Known rows, with every step that occurs:
vikom gase gogu zilinut liman fudo: [-0.607 -2.307 -1.972  0.515 -2.590 -0.057  0.489  3.374  0.712  0.435
  1.389  0.418 -1.279 -2.481 -0.010  1.984 -2.297 -2.327 -0.400 -2.563]
fudo liman gase gogu: [-0.099  2.359  1.214 -0.565  2.732 -0.010 -0.572  2.155 -0.083  0.079
 -8.398 -0.851  1.581 -0.180  1.182  1.013  0.323 -1.159  1.256 -0.463]
rimo betok fudo liman gase: [ 0.490  0.060  0.882 -0.179  3.603  0.180 -1.893 -0.380  0.912  2.426
 -4.740  1.577  2.104 -1.496  2.428  0.823  2.390 -0.392 -1.887 -1.247]
liman fudo betok: [-1.261  0.852 -1.641 -1.336 -0.122  0.781 -1.059  2.522  0.461 -1.741
 -1.033 -0.355  0.081 -0.115  1.981  3.684 -0.767  1.068 -1.968 -2.233]
liman gase gogu rimo: [-1.119  0.983  0.199  0.424 -1.659 -0.091  0.205  0.120 -1.275 -0.567
 -4.804 -1.735 -0.051  3.190 -1.483 -1.706 -1.066 -1.835  0.695 -0.845]
vikom gase gogu zilinut liman fudo betok: [-1.563 -0.136 -2.062 -0.519 -1.337  0.291 -0.471  3.505  0.466 -2.102
 -1.936  1.065 -0.994 -0.797  2.217  3.628 -1.244 -1.054 -0.259 -2.374]
gogu zilinut: [-0.176 -1.743 -1.003  0.522  0.537  0.059  1.914  0.227 -0.165  1.057
  6.594 -0.794 -0.240  0.026  0.536 -1.652 -0.887  0.727  0.881  0.791]
zilinut liman gase gogu rimo betok: [ 0.834 -0.926  0.417  2.491 -2.683 -1.696  0.363 -1.236 -1.054  0.025
  1.878  3.203  0.991  1.576 -1.578  0.027  0.527 -1.992 -0.519 -0.611]
gase liman fudo betok: [-1.271  1.479 -1.873 -1.890 -1.240  1.428 -0.943  1.799  0.823 -1.874
 -0.361 -1.429 -1.436  1.193  0.971  2.909 -1.244  1.376 -0.807 -1.491]
rimo betok: [ 1.587  0.273  0.788  1.929 -0.005 -1.710  1.024 -1.761 -0.872 -0.343
  8.069  2.980  1.543 -0.451 -0.705  0.961  1.177  1.996 -0.954  1.159]
fudo liman gase vikom: [-1.210  1.040  2.902 -0.895  0.580  1.614 -3.050 -3.298  0.549 -1.652
 -3.214 -1.562  0.620  0.959  2.269 -0.721  1.015  2.445  0.270  0.968]
vikom gase liman fudo betok: [-1.796  2.344 -1.463 -1.377 -1.381  1.077 -0.665  1.104  0.671 -2.713
 -0.621 -1.297 -1.984  0.884  1.552  2.831 -1.535  1.730  0.143 -1.033]
rimo betok fudo: [ 1.877  0.345 -0.230 -0.511  2.604 -0.749  0.698 -1.236 -1.134  1.635
  5.049  1.305  0.403 -2.491 -2.769 -0.314  3.807  2.011 -1.762  2.903]
betok fudo liman gase: [ 0.029  0.474  0.568 -0.867  4.002  0.660 -1.957  0.404  0.940  2.015
 -5.870  0.590  1.871 -1.477  2.419  0.648  1.939 -0.272 -1.670 -1.336]
gase liman: [ 0.164  2.553 -0.484 -1.117 -1.267  1.012  1.068 -1.072 -0.029 -1.885
  6.713 -2.386 -2.430  2.320 -2.498 -1.141 -1.235  3.021  1.987  2.612]
betok fudo liman: [ 1.870 -0.733 -1.079 -1.141  3.562 -0.627  0.436 -0.097  1.349  0.443
  1.510  0.792  2.323 -4.096  0.668 -0.371  0.698  0.877 -2.159 -0.058]
gogu rimo betok fudo liman gase vikom: [-0.734  0.029  2.636 -0.503 -0.262  1.242 -2.974 -4.644  0.400 -0.490
 -3.303 -0.913  0.435  1.025  1.136 -1.750  1.879  1.509 -0.461  1.107]
gogu gase liman: [ 1.680  0.445  1.268 -1.031 -0.985  0.429  2.082 -0.950  0.706 -1.441
  5.733 -1.471 -3.275  1.934 -2.199 -1.811 -2.623  3.213  2.262  3.706]

Rows:
[-0.353  0.610 -1.371 -1.333 -2.463  1.297  0.036  0.937  1.154  0.300
  2.757 -3.268 -2.233  0.114 -1.642  0.929 -2.302  1.127 -0.420 -1.069]	gase liman fudo
[-0.137 -1.129 -0.352 -0.440  2.423  0.431  0.835  1.289  0.286  3.020
 -3.531 -1.513  0.022 -0.617  1.044 -1.523  0.617 -1.730  1.729  0.382]	betok fudo liman gase gogu zilinut
[ 1.114  0.203  0.013 -0.279  1.385 -0.593  0.136 -1.336 -1.300  2.267
 -0.731  0.663 -0.007 -0.659 -2.942 -1.271  3.594 -0.308 -1.228  1.829]	liman gase gogu rimo betok fudo
[ 0.189 -0.508  0.572  0.148  2.444  0.069 -1.817 -0.909  0.844  2.428
 -5.128  1.417  1.914 -0.619  2.012 -0.024  1.925 -1.198 -2.049 -1.744]	gogu rimo betok fudo liman gase
[-1.139  1.838 -0.786 -0.575 -2.653  0.830  0.417 -0.066  0.867 -0.939
  2.095 -3.002 -2.960 -0.257 -0.842  0.739 -2.727  1.568  0.893 -0.478]	vikom gase liman fudo
[-0.889 -1.456 -0.233  0.634  0.590  0.793 -1.424  2.178 -0.057  1.218
 -0.866  2.288  0.087  0.655  1.774  1.221  0.919 -1.928 -0.401 -1.673]	gogu zilinut liman gase
[-1.770  2.009  3.183 -0.978  0.204  1.970 -2.897 -3.186 -0.595 -1.843
 -2.142 -2.341 -0.439  2.136  0.964 -0.793  1.588  3.152  0.793  2.178]	liman gase vikom
[ 2.329 -1.414 -0.785 -0.049  1.834 -1.494  0.755 -1.092  1.073  1.034
  0.250  1.712  2.462 -3.275 -0.248 -0.870  0.844 -0.727 -1.907 -0.309]	gase gogu rimo betok fudo liman
[ 0.358 -1.484 -0.157  0.247  2.029 -0.042  0.840  0.474  0.264  3.351
 -2.419 -0.439  0.290 -0.665  1.013 -1.348  1.056 -1.875  1.487  0.441]	rimo betok fudo liman gase gogu zilinut
[ 0.575  0.626  0.920  2.788 -2.492 -2.357  1.713 -2.814 -1.449 -1.271
  3.688  2.059  0.456  1.124 -1.575 -0.834 -0.276 -0.140  0.699  0.895]	vikom gase gogu rimo betok
[-0.066 -3.214 -2.430  0.009 -2.447  0.251  0.210  3.970  0.928  1.179
  1.643  0.168 -0.735 -2.088 -0.536  2.087 -2.035 -2.596 -1.359 -2.947]	gase gogu zilinut liman fudo
[-0.790 -0.338  0.065  0.136  1.386  0.495  0.955  1.447 -0.446  2.012
 -2.091 -1.686 -0.484  0.918  0.847 -1.192  0.003 -1.228  2.374  0.481]	liman gase gogu zilinut
[ 0.161  2.248  0.929 -1.220  3.448  0.144 -0.646  2.143 -0.160  0.899
 -9.189 -1.099  1.221 -0.862  0.427  0.604  1.433 -1.203  0.921  0.208]	betok fudo liman gase gogu
[ 1.075 -0.629  0.733  2.313 -1.702 -1.816  0.483 -2.097 -0.386  0.352
  0.484  2.337  1.756  1.126 -0.378 -0.452  0.133 -1.451 -0.612 -0.896]	fudo liman gase gogu rimo betok
[ 0.079 -1.980 -1.529  1.242 -1.291 -0.840  1.620  2.668 -0.513 -1.447
  4.827  2.752 -0.765 -1.312 -0.418  0.375 -1.071 -2.011  1.740  0.274]	vikom gase gogu zilinut liman
[-0.417  0.175 -0.212 -0.143 -0.630 -0.205  0.031 -0.088 -0.546  0.412
 -6.106 -1.509  0.399  1.574 -1.224 -2.027 -0.492 -2.397 -0.024 -1.062]	betok fudo liman gase gogu rimo
[ 1.070 -0.966  0.221  2.577 -2.505 -1.910  1.188 -2.916 -1.008 -0.419
  7.149  2.584  1.139  1.418 -1.568 -0.777 -0.045  0.424 -1.308  0.064]	gogu rimo betok
[ 0.687 -0.593  3.980 -0.881 -0.380  0.612 -0.155 -3.257 -0.115 -2.777
  2.768 -1.355 -1.295  0.745 -0.368 -1.966 -1.019  4.486  1.088  4.362]	gogu gase vikom
[ 0.591 -2.886 -1.940  0.721 -1.162 -0.530  1.327  3.345 -0.303 -0.639
  5.288  2.629 -0.256 -0.954 -0.928  0.524 -0.772 -2.345  0.766 -0.226]	gase gogu zilinut liman
[-1.172  1.835  0.217  1.147 -2.473 -1.165  1.816 -0.959 -1.705 -2.764
 -1.154 -1.489 -0.787  1.949 -1.728 -2.312 -2.276 -0.666  2.084  0.540]	vikom gase gogu rimo
